Known rows, with every step that occurs
buga > gezik > ragud > dize > sonimag > renir: [-13.1  21.1  -8.4  -5.7  -6.9  20.8   8.9 -20.8  20.9   5.9 -12.1  12.6
   9.5   3.6   2.6  -1.3   9.3   9.7]
kofuza > renir: [ -4.7   6.6  11.1 -32.5  11.5 -13.1 -29.8  21.1   6.5  -4.0  -4.1  -0.8
   2.8 -25.9  15.6  -5.2  12.7 -14.7]
renir > sonimag > dize: [ -2.0   2.4   2.7  -9.4  14.7   8.9  -0.3  44.1  -7.6  -8.4   7.0  -5.4
  -5.0  -9.9  31.5  35.8 -21.2 -56.8]
gezik > ragud > dize > sonimag > renir > zefikev > buga: [ -4.4   2.6   9.2 -32.9  -8.7  11.4  -6.7 -21.7  17.6  21.1   2.6  26.9
   3.8   7.4   1.9 -16.3   8.3   0.8]
gezik > buga > ragud > dize > sonimag > renir > zefikev: [ -7.2  19.2  -2.6 -23.1 -13.4  37.6   6.5 -10.8 -16.2  17.5 -14.9  12.0
   3.8   4.2  -5.8  -5.2  28.2  12.1]
renir > sonimag: [  0.7   4.6  13.5   1.3   6.0  -0.4 -22.5  30.7  -1.7   2.2   1.7 -12.2
  -1.2 -16.9  23.7  20.6  -6.5 -31.7]
ragud > dize > sonimag > renir: [-14.2  11.9   8.0 -44.7  -0.8  19.2  -2.3   2.6  14.7   2.9 -15.7  11.4
   3.0  -4.5  10.8  -0.5  10.6  35.2]
renir > zefikev > buga: [  9.4   3.0  15.9 -11.9  11.4 -14.7 -26.3   5.4   0.5  20.7   8.1  -3.0
   1.6 -22.8  21.4   0.8   4.5 -30.7]
buga > ragud > dize > sonimag > renir > zefikev: [ -4.8  15.1   2.0 -36.5 -23.8  13.9   2.0  10.6  12.9  12.5 -17.2   9.8
  -1.6  18.2   4.1   0.6  27.4  18.9]
gezik > ragud: [-12.1  11.4  -5.1   4.9  18.2  17.7  -2.6 -12.2  11.5   8.2  -7.7   1.5
   9.4 -38.0  16.0  12.4  -0.8 -37.7]
sonimag > renir > zefikev > buga > ragud: [ 11.1   2.1   8.7  -1.4  -5.1 -34.9 -17.3   2.7   3.5  25.6   8.4  -1.5
  -4.3   4.5  15.8  -2.1   8.8 -26.1]
ragud > dize > sonimag > renir > zefikev > buga > gezik: [  7.9  12.7  11.7 -22.5 -13.4 -11.4 -14.5  -3.4   9.2  18.1   3.8   8.8
   1.4  18.6   8.6 -13.1  13.5  15.4]
ragud > buga: [-17.3  28.8   1.3  17.3   9.2   5.7 -19.6   1.5  -7.3  15.7  -7.3 -10.8
   4.6 -39.0  17.9  18.8   2.1   0.1]
renir > zefikev > buga > gezik: [ 16.0  12.5   8.5  12.5   6.7 -25.6 -24.8   2.5  -0.5  20.7  10.6 -11.7
   3.7 -14.0  20.7   2.5   5.6 -37.3]
kofuza > sonimag > renir > zefikev > buga > gezik: [ 23.7  -8.8  26.1  -7.6   1.3 -38.8 -33.9  20.7 -12.2   9.8  16.9   2.6
   4.0  25.1  15.3  -9.5  10.3 -16.8]
renir > zefikev > buga > gezik > ragud > dize: [  9.7  14.7  -6.5  33.9  -2.0  -7.3  -5.2 -42.9  23.9  20.8   1.5   7.1
  11.9 -17.6   8.8   1.1  11.0 -29.4]
buga > gezik > ragud > dize > sonimag > renir > zefikev: [ -4.1  13.4  -6.9 -29.9 -17.5  26.5   7.2  -6.3  12.9  10.3 -13.0  15.5
   4.1  23.4   1.2  -6.9  21.1  -6.2]
gezik > buga > ragud: [ -8.7  26.7  -7.3  36.1  16.7  17.6  -2.6 -19.2 -17.7  15.8  -7.4 -11.1
  11.1 -47.3   7.8  16.4   8.8 -25.1]
zefikev > renir > sonimag: [ -4.2  -7.7  13.6  17.7   7.5   6.3 -29.4  31.7  -2.2  -2.7   5.1  -8.3
 -12.1  -3.2  29.2  21.9 -14.7 -32.4]
zefikev > buga: [ -0.7  10.0  14.3  13.1  22.4 -21.8 -25.8  -8.8   9.1  16.3   9.1  -5.6
   6.9 -42.9  23.2   7.2  -8.0 -16.6]

Rows
[-19.0  38.5  -4.6  20.4   1.7  39.4   4.3 -30.5  -3.8  14.1 -15.2   3.0
  16.0 -40.2  -3.9  11.0  16.8  22.0]  gezik > buga > ragud > dize > sonimag
[  1.9 -10.0  21.7 -30.6  13.4  -6.9 -20.9  27.2  -7.2  -5.5  -2.7   6.2
   5.3   2.8  17.5   3.2   7.3   2.8]  kofuza > sonimag > renir
[ -6.3  23.9 -17.4  36.2   5.4  13.1   9.1 -39.6  27.4   5.2 -15.7   2.0
  15.8 -30.9  10.8  14.5   9.3 -15.0]  buga > gezik > ragud > dize
[ -7.1  19.5   1.2  16.4  -3.2  -6.3  -4.3 -38.7  24.7  17.3   6.0  15.6
  11.2  -2.3   2.8  -8.8  -1.5   9.9]  zefikev > buga > gezik > ragud > dize > sonimag > renir
[-13.6   9.0  13.1 -51.1   6.3  11.9 -12.2  27.5  -2.6   5.8  -5.6   2.6
  -1.1  -2.2  15.3  -0.9   2.7   7.1]  dize > sonimag > renir
[ 11.3   3.2  -6.1  13.9  -6.6 -15.5  -1.4 -37.9  20.4  20.3   2.8  13.2
   5.3   7.7   8.2  -8.8  10.0 -22.9]  sonimag > renir > zefikev > buga > gezik > ragud > dize
[-15.4  32.1  -9.3  13.9  -1.6  28.6   4.4 -25.1  24.4   6.5 -13.5   6.4
  16.2 -21.7   3.3   8.8   9.5   3.1]  buga > gezik > ragud > dize > sonimag
[  0.3  24.0   1.6  11.7  -8.9   8.2  -8.8 -29.2  20.4  21.6   4.1  11.4
  12.7  -8.4   1.8  -5.3  10.8 -10.1]  renir > zefikev > buga > gezik > ragud > dize > sonimag
[ -3.9   1.2  14.6 -75.2  -4.3  18.1 -13.1  42.2 -10.9  10.2  -6.1   5.0
  -6.1  17.6  13.7  -7.6  14.6  -8.0]  dize > sonimag > renir > zefikev
[  1.0   2.6  18.5 -47.1  -8.1  -0.9 -16.7  -0.2  11.0  18.1   1.6  16.9
  -0.5   9.5   9.3 -14.4  12.1  21.3]  ragud > dize > sonimag > renir > zefikev > buga
[  1.6  11.4  16.6 -22.1 -12.7 -19.6 -21.0  16.6   0.6  26.8  10.9   3.3
  -3.8  13.7   8.7  -7.9   8.4  -8.2]  dize > sonimag > renir > zefikev > buga > ragud
[ -5.3  20.7 -11.9  29.4  12.8   5.8  -1.5 -15.3  10.8   8.5  -5.4  -7.4
  11.7 -28.8  15.0  13.7   1.5 -42.9]  buga > gezik > ragud
[ 11.9   0.6  -0.9   6.4   0.5 -22.3 -11.5 -14.0   3.4  23.2  12.7   4.6
   1.3   9.8  13.0 -10.0   1.9 -51.2]  sonimag > renir > zefikev > buga > gezik > ragud
[ -8.3  21.3  10.2   8.5  -9.4 -18.7 -10.5 -22.3  25.4  20.2   1.5   9.6
   5.5  -8.1   5.7  -1.0   4.9  35.0]  zefikev > buga > ragud > dize > sonimag > renir
[  1.8  19.2   8.9 -10.5 -15.8 -10.3 -26.4 -16.2  23.6  12.0   8.9  19.8
  10.2   1.7  -5.8 -24.5  20.5  -8.9]  kofuza > renir > zefikev > buga > gezik > ragud > dize > sonimag
[  0.9  20.7  17.4 -18.5 -21.9 -21.8 -32.2   0.7  23.6  14.9   4.7  14.1
   4.5  -3.5  -3.0 -17.0  27.4  16.2]  kofuza > renir > zefikev > buga > ragud > dize > sonimag
[  2.4  -0.2  20.2 -23.9  -0.8 -18.6 -39.5  43.4   0.8  -7.5   6.5  -4.2
  -3.6  -6.2  16.4   0.8   3.7 -30.8]  kofuza > renir > sonimag
[ -0.5  25.8  11.0   3.4 -14.9  -3.8 -14.6 -11.7  20.9  24.1  -0.4   5.8
   7.2 -13.6   5.0   2.4  17.0  14.1]  renir > zefikev > buga > ragud > dize > sonimag
[-10.4  33.0   9.2  28.2  -4.4 -10.7 -13.3 -26.3  29.1  20.3   0.1   3.3
  12.2 -32.7   6.2   8.7   5.3  29.5]  zefikev > buga > ragud > dize > sonimag
[-10.5  38.2  -5.9  42.2   4.1  -5.2 -18.4  -1.0  -9.1  16.0  -5.3 -19.0
   7.1 -30.2  16.5  20.3   3.5  -5.4]  ragud > buga > gezik
